What can hang from each mark
Q330: Q177
Q158: Q319
Q907: Q784
Q784: Q438 Q648
Q942: Q319 Q928
Q814: Q884
Q319: Q158 Q177 Q648 Q688 Q884 Q942
Q438: Q319 Q784
Q688: Q319 Q675
Q675: Q688
Q648: Q319 Q784
Q928: Q158
Q177: Q330
Q884: Q319 Q814

Every row comes from one small tree of marks. The marks that hang from a mark follow it in brackets, in the order of their numbers. Every link used is in the known rows. Which tree was each row made from?
In the rows, zero is written as 128.
Known rows
Q784(Q438(Q319(Q158 Q884 Q942)) Q648): [144 109 192 142 103 134 118 135 108 112 135 154 133 130 115 121 115 140
 152 120 197 169 130 117  94 152 149 158 210 137 127 138 140 117 169 130
 173 120 168 161 189 139  90  52 112]
Q675(Q688): [128 105 191 114 133 121 150 130 132 117 157 137 130 133 100 151 136 148
 102 123 158 145 162 110 132 123 143 162 154 140 159 134 147 108 153 104
 147 120 120 131 167 139 120  66 102]
Q675(Q688(Q319(Q158 Q177 Q884))): [129 112 195 149 160 121 136 128 139 116 161 133 107 135 118 170 152 164
 135 103 163 129 122 112 101 129 146 155 164 108 144 161 109  79 136 106
 162 133 185 148 161 118 147  51 110]
Q688(Q319 Q675): [135 110 165 136 136 136 134 118 143 134 145 124 139 141 125 152 155 173
 124 120 148 173 133  96  97 144 130 156 147 142 171 125 122  74 131 111
 166 113 180 143 169 120 119  96 116]
Q675(Q688(Q319(Q648 Q884 Q942))): [132 127 199 156 112 139 128 109 148  95 176 140 122 136 125 160 133 143
 108 108 188 172 134 101 100 140 160 142 187 126 150 130 110 108 125 104
 164 123 193 167 162  95 114  49 106]
Q158(Q319(Q688 Q884)): [123 115 189 122 140 116 146  97 130  91 156 156 116 130  74 142 162 154
 116 132 164 151 141 115 100 122 134 159 166 134 144 144 117 103 136 113
 181 106 167 152 154  96 123  85 115]
Q884(Q319(Q942(Q928)) Q814): [138 135 207 110 106 139 143 102 149  90 183 121 107 116 109 130 140 138
 108 117 159 189 142 136  92 160 138 149 186 144 154 131 162 113 150 116
 170  95 178 142 168  84  78  96 111]
Q438(Q784(Q648(Q319(Q158 Q177 Q942(Q928))))): [141 123 217 145 115 133 145 155 121  93 132 128 134 117  92 133 122 122
 124  97 175 181 132 102 109 166 135 165 221 129 128 153 163  98 183 115
 149 118 126 154 208  97  92  62  91]
Q814(Q884(Q319(Q177 Q648))): [134 116 184 132 129 144 150 125 127 121 169 118 117 142 114 156 154 164
 117 106 131 181 148 112 101 141 123 170 173 141 136 139 105  87 136 102
 154 105 130 171 145  96 141  68 119]
Q648(Q784(Q438(Q319(Q177 Q688 Q884)))): [141  97 193 144 124 148 140 130 100  98 122 122 135 116  98 131 149 157
 114 136 173 160 136 104  71 129 136 158 189 143 113 130 126  85 150  95
 183 102 147 165 178 140 143  74 109]
Q438(Q319(Q158 Q648 Q688 Q884) Q784): [126 127 199 141 156 147 149 131 125  84 154 138 123 142 103 139 114 159
 111 123 218 174 136  92 106 124 151 157 187 127 121 153 101 109 160  97
 177 102 143 155 185 139 115  42  85]
Q814(Q884(Q319(Q158 Q177 Q942))): [133 144 202 135 141 138 136 131 126 123 177 134 101 134 109 159 141 141
 134 100 139 161 136 118  92 145 141 156 181 132 143 152 126 109 150 106
 149 116 147 147 159  87 128  58 113]
Q784(Q438(Q319(Q158 Q884))): [133 109 181 125 140 120 135 132 102 121 139 144 133 131 118 136 129 159
 148 131 180 150 146 117  98 135 133 166 177 137 132 145 124 114 164 118
 174 105 154 147 184 153 112  58 111]
Q928(Q158(Q319(Q177 Q884 Q942))): [144 143 204 152 105 119 133 123 114 113 151 141 105 132  94 155 183 146
 159 122 147 161 146 119 104 148 120 151 183 133 144 142 134  96 135 101
 161 149 160 135 197  66 124  66 119]
Q907(Q784(Q438 Q648(Q319))): [159  86 184 134 112 117 135 150 104 123 104 133 159 123 110 121 142 147
 134 130 145 193 136 103 121 163 125 155 216 162 126 121 171  96 168 115
 161 104 102 150 162 124  80  84 108]
Q884(Q319(Q177)): [139 108 191 136 129 128 148 134 128 123 156 120 112 132 106 146 160 165
 113 111 134 163 145 116 100 143 124 160 167 146 146 138 139  84 140 104
 160 106 130 143 161 119 134  91 120]
Q814(Q884(Q319(Q942))): [129 129 185 106 128 137 135 117 129 122 175 136 117 129 111 153 145 132
 114 127 145 171 159 117 103 142 134 157 177 147 150 127 132 120 142 105
 159 103 151 143 146  78 104  80 115]
Q942(Q319(Q158 Q177 Q648(Q784(Q438)) Q688)): [150 129 210 161 126 156 154 148  99 115 125 138 155 134 122 136 106 173
 102  87 152 192 106  93  87 145 148 158 195 139 124 130 128  90 158 107
 141 110 133 176 197 139 136  41 104]
Q784(Q648(Q319(Q158))): [134 126 187 140 137 112 140 140 119 120 138 148 131 129 111 138 114 149
 135  98 158 172 132 116 125 147 145 168 197 130 141 146 151  92 166 123
 148 112 127 158 184 134 103  64 104]
Q330(Q177): [133 111 176 123 121 132 138 134 119 125 121 125 126 148  89 147 155 146
 126 132 132 174 169 109 108 141 126 172 169 132 147 132 142  94 157 109
 153 111 104 138 170 144 125  90 113]
Q675(Q688(Q319(Q648 Q942(Q928)))): [133 116 210 139 104 144 145 122 150  83 184 133 138 121 124 150 125 134
  87 107 185 174 126 104 103 152 154 155 181 132 163 125 137 116 141 115
 147 119 184 163 182  88 104  55 107]
Q648(Q784(Q438(Q319))): [147 101 173 113 103 133 136 147  95 123 123 134 163 120 127 122 128 163
 117 144 175 172 151  98 100 144 131 161 183 155 138 109 172 101 155  95
 161  92 116 147 186 161 106  79 108]
Q784(Q438 Q648(Q319(Q884(Q814) Q942))): [152 128 197 142  90 134 120 101 125  98 140 142 126 117 101 122 120 132
 157 111 154 200 143 126  90 163 148 148 224 145 125 127 148 105 159 128
 191 111 175 174 165 104  71  81 110]
Q319(Q177(Q330) Q648 Q688 Q884 Q942(Q928)): [143 126 216 173 117 147 135 104 147  80 158  98 116 126  59 165 141 114
 109  98 177 172 117 113  86 140 138 156 196 122 151 157 108 127 142 135
 132 111 170 185 230  76 160  60 101]
Q438(Q319(Q158 Q177 Q884(Q814))): [137 138 197 139 145 137 126 124 130  98 162 121  97 131 104 141 149 182
 161 112 154 151 134 131  86 134 140 155 172 121 131 155 116  77 155 109
 189 107 171 152 178 141 140  67 106]
Q319(Q177 Q648 Q942): [144 152 201 155 101 148 129 128 127 109 159 122 128 141  90 140 125 151
 114  97 157 194 141  96 103 156 146 149 191 144 157 133 124 108 144 104
 134 113 124 160 194 102 145  58 107]
Q784(Q648(Q319(Q158 Q688(Q675) Q884 Q942))): [125 134 201 179 139 128 135 121 141  86 142 161 121 132  91 145 117 126
 140  92 175 175  92 114  97 139 167 155 207 122 138 147 105  91 159 125
 169 110 191 180 192 106  98  65  99]
Q942(Q319(Q884) Q928): [118 111 188  95 136 127 147 113 122 111 132 129 142 129 108 142 159 136
 111 121 153 161 144 118 114 137 108 175 160 140 143 144 117 102 152 132
 162  91 175 155 177 120 113  85 104]
Q814(Q884(Q319(Q177 Q648(Q784) Q688))): [132 116 188 145 136 160 157 123 127 105 154 120 116 133 111 152 142 153
  91 113 153 179 121 101  91 129 143 157 192 142 123 126 117  83 132  88
 152  92 134 178 139 105 143  69 109]
Q907(Q784(Q438(Q319(Q884)) Q648)): [154  71 178 132 116 132 122 141 102 116  99 131 144 132 110 118 153 155
 150 151 173 169 142 108 113 148 117 153 197 160 112 123 147  92 160 118
 182 104 130 151 156 145  89  82 106]
Q784(Q438 Q648(Q319(Q158 Q884 Q942(Q928)))): [134 114 204 138 108 112 137 124 112 102 126 149 141 117 107 133 114 101
 144 106 181 178 117 126  97 165 140 170 225 131 124 147 145 123 179 142
 155 106 170 170 203  93  70  59 114]
Q884(Q319 Q814): [138 128 187 114 129 135 143 104 146 115 173 127 105 131 112 135 145 164
 124 115 142 181 155 127 102 144 134 145 174 143 154 128 155  86 140 106
 175 101 158 135 149 133  99  98 113]
Q814(Q884(Q319(Q158 Q648 Q688(Q675)))): [122 122 185 148 164 140 158 123 143 110 173 143 117 148 115 163 127 163
 109  98 155 173 108 113  96 126 155 168 165 128 148 142  92  93 142 110
 158 100 170 175 156 102 115  59 115]
Q688(Q319): [134 120 177 117 134 132 132 114 137 129 148 123 136 132 121 146 141 167
 121 125 156 173 152 103 103 146 135 150 155 139 164 129 135  97 139 113
 159 120 162 132 162 117 124  87 111]
Q438(Q319(Q884) Q784): [129 105 178 105 137 134 135 130 120 110 135 127 132 132  98 137 146 148
 125 151 191 158 171  93 114 128 120 166 164 146 133 140 128 103 155  99
 188  99 132 132 169 147 108  82  92]

Write each row's tree
[127 131 198 139 130 148 139 116 144 101 156 137 131 141  82 141 127 138
 107 115 162 181 128 103  91 133 159 152 169 147 173 125 121 109 148 112
 154 106 163 144 188 104 124  86 103] : Q319(Q688(Q675) Q942)
[136 119 212 165 150 125 152 138 127  97 148 143 116 118  88 138 122 156
 120  84 148 168 115 113  95 143 157 167 198 122 130 156 128  76 167 124
 156 124 132 167 180 115 139  63 109] : Q784(Q648(Q319(Q158 Q177 Q688)))
[126 119 189 164 171 128 140 118 139 110 137 128 108 149  79 159 154 151
 143 104 155 145 104 115  95 120 145 164 159 121 144 163  86  78 151 115
 156 118 170 150 187 130 154  73 109] : Q319(Q158 Q177 Q688(Q675) Q884)
[132 138 190 157 140 145 148 147 121  88 157 141 138 131 117 127  99 172
  94 115 205 179 112  95 101 129 160 155 197 133 134 131 136 100 153  95
 149  98 134 166 199 151 124  45  99] : Q438(Q319(Q158 Q648(Q784) Q688))
[128 139 200 170 169 132 143 108 150  82 153 121 100 130  88 153 147 168
 153  92 127 162 100 130  80 133 154 158 179 113 134 158  85  60 149 114
 191 101 188 177 182 105 134  74 107] : Q648(Q319(Q158 Q177 Q688(Q675) Q884(Q814)))
[139 117 195 127 109 107 165 127 119 104 153 138 133 128 113 140 158 153
 117 122 165 181 139 120 132 154 110 177 177 140 156 131 148 110 152 116
 139 133 136 147 212  86  94  68 123] : Q942(Q928(Q158(Q319(Q648))))
[119 121 210 131 141 116 136 115 148  94 168 143 115 127 121 164 137 123
 116 110 193 142 114 121 105 142 153 153 177 111 152 154 127 120 147 118
 151 126 215 143 179  97  99  48 101] : Q675(Q688(Q319(Q158 Q884 Q942(Q928))))
[134 172 180 157 117 148 123 137 129 120 154 135 144 145 138 143  99 161
 122  94 201 198 104  85 102 157 165 129 208 129 148 126 145 105 139  96
 134 112 174 152 190 115 106  45  99] : Q688(Q319(Q158 Q648(Q784) Q942))
[129 138 188 153 146 136 162 135 130 108 160 145 122 145 123 144 109 159
  90  96 191 185 103 104 105 135 163 148 200 136 132 133 143  96 146  93
 141 100 146 162 179 141 109  57 103] : Q884(Q319(Q158 Q648(Q784) Q688))
[145 145 204 175 148 146 126 100 155  98 165 100  94 144  68 167 127 169
 148  79 158 161 117 126  93 132 156 140 190 108 139 165  97  98 139 125
 151 125 174 171 218 120 157  49 102] : Q319(Q158 Q177(Q330) Q648 Q688 Q884(Q814))
[129 162 201 170 136 152 130  95 160  83 167 135 106 157  86 144 106 152
 142  85 181 190  99 118  92 140 175 137 194 122 147 141  91  98 147 115
 166 108 209 171 190 112 107  55 100] : Q319(Q158 Q648 Q688(Q675) Q884(Q814) Q942)
[142 137 211 160 119 135 134 159 119 106 133 137 132 128  92 137 111 136
 137  91 165 189 134  94 109 161 146 154 218 133 129 150 159  94 172 104
 156 120 121 151 195 110  99  59  91] : Q438(Q784(Q648(Q319(Q158 Q177 Q942))))
[145 150 178 185  96 167 119 143 139 114 142 112 153 148 132 145 135 172
 121  92 167 203  99  82  84 163 149 136 191 143 156 113 121  64 119  91
 149 105 178 173 195 103 134  68 113] : Q688(Q319(Q177 Q648(Q784) Q942) Q675)
[133 165 218 148 144 150 127  95 144  84 172 128  82 136  69 146 128 142
 150  92 156 167 119 125  79 136 166 136 192 116 141 161 109 104 158 113
 169 128 179 144 180 104 138  62  96] : Q319(Q158 Q177 Q688 Q884(Q814) Q942)
[137 143 213 125  99 131 129  94 142  76 165 126 101 122  75 135 172 146
 142 119 149 166 139 133  91 159 118 151 191 128 142 148 137  93 140 120
 186 102 194 161 179  59 107  91 116] : Q158(Q319(Q177 Q884(Q814) Q942(Q928)))
[140 119 196 153 119 139 151 136 132 117 164 117 117 138 117 147 144 167
 109  98 147 185 138 108  97 149 129 160 180 143 142 137 126  82 134 103
 151 105 128 167 169 114 142  75 119] : Q884(Q319(Q177 Q648))
[164 105 184 166 120 133 126 168 102 135 119 117 156 118 109 154 127 179
 147 113 164 147 131 110  99 143 131 157 184 128 136 135 169 103 150 107
 133 113 120 155 234 157 143  55 108] : Q648(Q784(Q438(Q319(Q158 Q177(Q330)))))
[146 102 177 137 132 116 133 147 118 118 117 130 144 125  99 128 145 152
 132 124 146 183 142 104 135 154 128 151 202 155 129 127 161  84 158 112
 159 100 113 146 161 124  93  83  93] : Q907(Q784(Q648(Q319)))
[150 119 209 180 157 147 142 121 162 111 172 108  99 134  87 173 149 183
 137  84 127 155 105 132  76 137 152 148 161 121 160 151 125  71 132 119
 165 115 193 165 207 109 135  85 116] : Q884(Q319(Q158 Q177(Q330) Q688(Q675)) Q814)
[148 127 205 176 120 167 142 138 131 109 130 110 155 129  94 160 131 177
  98  88 150 180 118  90  99 135 139 152 184 135 146 130 131  91 130 113
 135 104 143 189 219 127 165  58  96] : Q942(Q319(Q177(Q330) Q648(Q784) Q688))
[129 117 206 141 152 129 157 135 127  97 133 151 132 126  87 134  99 141
 108 108 181 176 135  96 112 139 153 159 200 133 131 148 151  99 176 110
 164 115 124 147 177 132  94  65  87] : Q438(Q784(Q648(Q319(Q158 Q688))))
[137 118 186 122 119 153 145 147 118 105 148 125 149 135 110 129 120 167
 104 133 188 186 168  78 116 142 132 165 179 152 141 131 138 107 156  94
 169  98 107 145 185 143 112  62  94] : Q438(Q319(Q648) Q784)
[123 130 186 148 133 142 129 104 148  96 148 137 124 144  78 148 144 123
 119 121 170 170 126 103  95 126 153 151 172 140 158 136  98 110 141 116
 165 102 186 150 181 107 126  82 100] : Q319(Q688(Q675) Q884 Q942)
[124 126 177 107 162 115 145 121 126 135 162 137 111 140 119 159 138 153
 129 118 146 152 147 120 118 132 131 165 162 132 144 147 132 110 150 110
 148 107 145 136 144 112 111  69 118] : Q814(Q884(Q319(Q158)))
[126 144 202 168 131 134 129 121 146  97 180 152 120 145 128 164 119 148
 126  92 193 160 113 107 107 139 173 140 194 114 148 147 110 115 133 106
 152 126 200 162 171 105 112  25 103] : Q675(Q688(Q319(Q158 Q648 Q884 Q942)))
[132 145 210 184 147 135 147 146 136  88 162 138 126 123  91 152 119 148
 126  82 141 171 100 113  78 142 164 159 185 127 156 149 111  90 155 112
 161 112 157 168 205  82 134  60 102] : Q648(Q319(Q158 Q177 Q688(Q675) Q942))
[139 137 202 183 147 166 153 151 126 106 131 132 155 148 117 144 125 183
 104  77 147 186  86  90  95 136 152 162 178 133 142 133 103  63 144 103
 145 100 156 189 199 139 142  54 103] : Q942(Q319(Q158 Q177 Q648(Q784) Q688(Q675)))
[154 156 198 148  93 144 139 128 118 117 159 139 131 142 138 130  98 157
 129  93 177 211 116 113  89 165 164 128 228 143 132 116 167 115 149  94
 155 103 167 158 181 127  68  53 114] : Q884(Q319(Q158 Q648(Q784(Q438)) Q942) Q814)
[125 126 200  94 132 139 142  92 135  97 146 115 128 125 102 133 154 151
 125 115 140 175 144 133 106 143 115 165 162 136 143 140 118  96 153 136
 180  91 192 149 169 119  99  93 100] : Q942(Q319(Q884(Q814)) Q928)
[143 143 229 149 120 163 145 106 154  80 190 127  84 119  87 137 140 160
 109 104 134 185 135 122  61 145 160 135 189 141 153 135 138  92 139 105
 187 115 177 149 158  81 129  93 106] : Q884(Q319(Q177 Q688 Q942) Q814)
[141 105 201 127 118 109 151 120 115 110 140 127 111 121  93 154 196 138
 142 129 145 143 137 130 117 143  93 177 166 129 142 152 134  90 148 115
 158 139 160 141 197  81 119  83 125] : Q942(Q928(Q158(Q319(Q177 Q884))))
[155  82 178 124 114 123 127 141 108 138 101 130 150 141  99 116 145 144
 140 135 155 183 146  96 133 160 124 147 195 165 131 117 176 104 167 113
 146 119 104 128 157 143  89  86 107] : Q907(Q784(Q438 Q648))
[150  92 211 180 138 131 151 147 120 104 126 145 145 125  98 137 120 162
 132  86 137 173 102 111  84 151 154 172 191 132 135 143 127  73 171 126
 166 120 144 184 196 120 117  69 119] : Q784(Q438 Q648(Q319(Q158 Q177 Q688(Q675))))
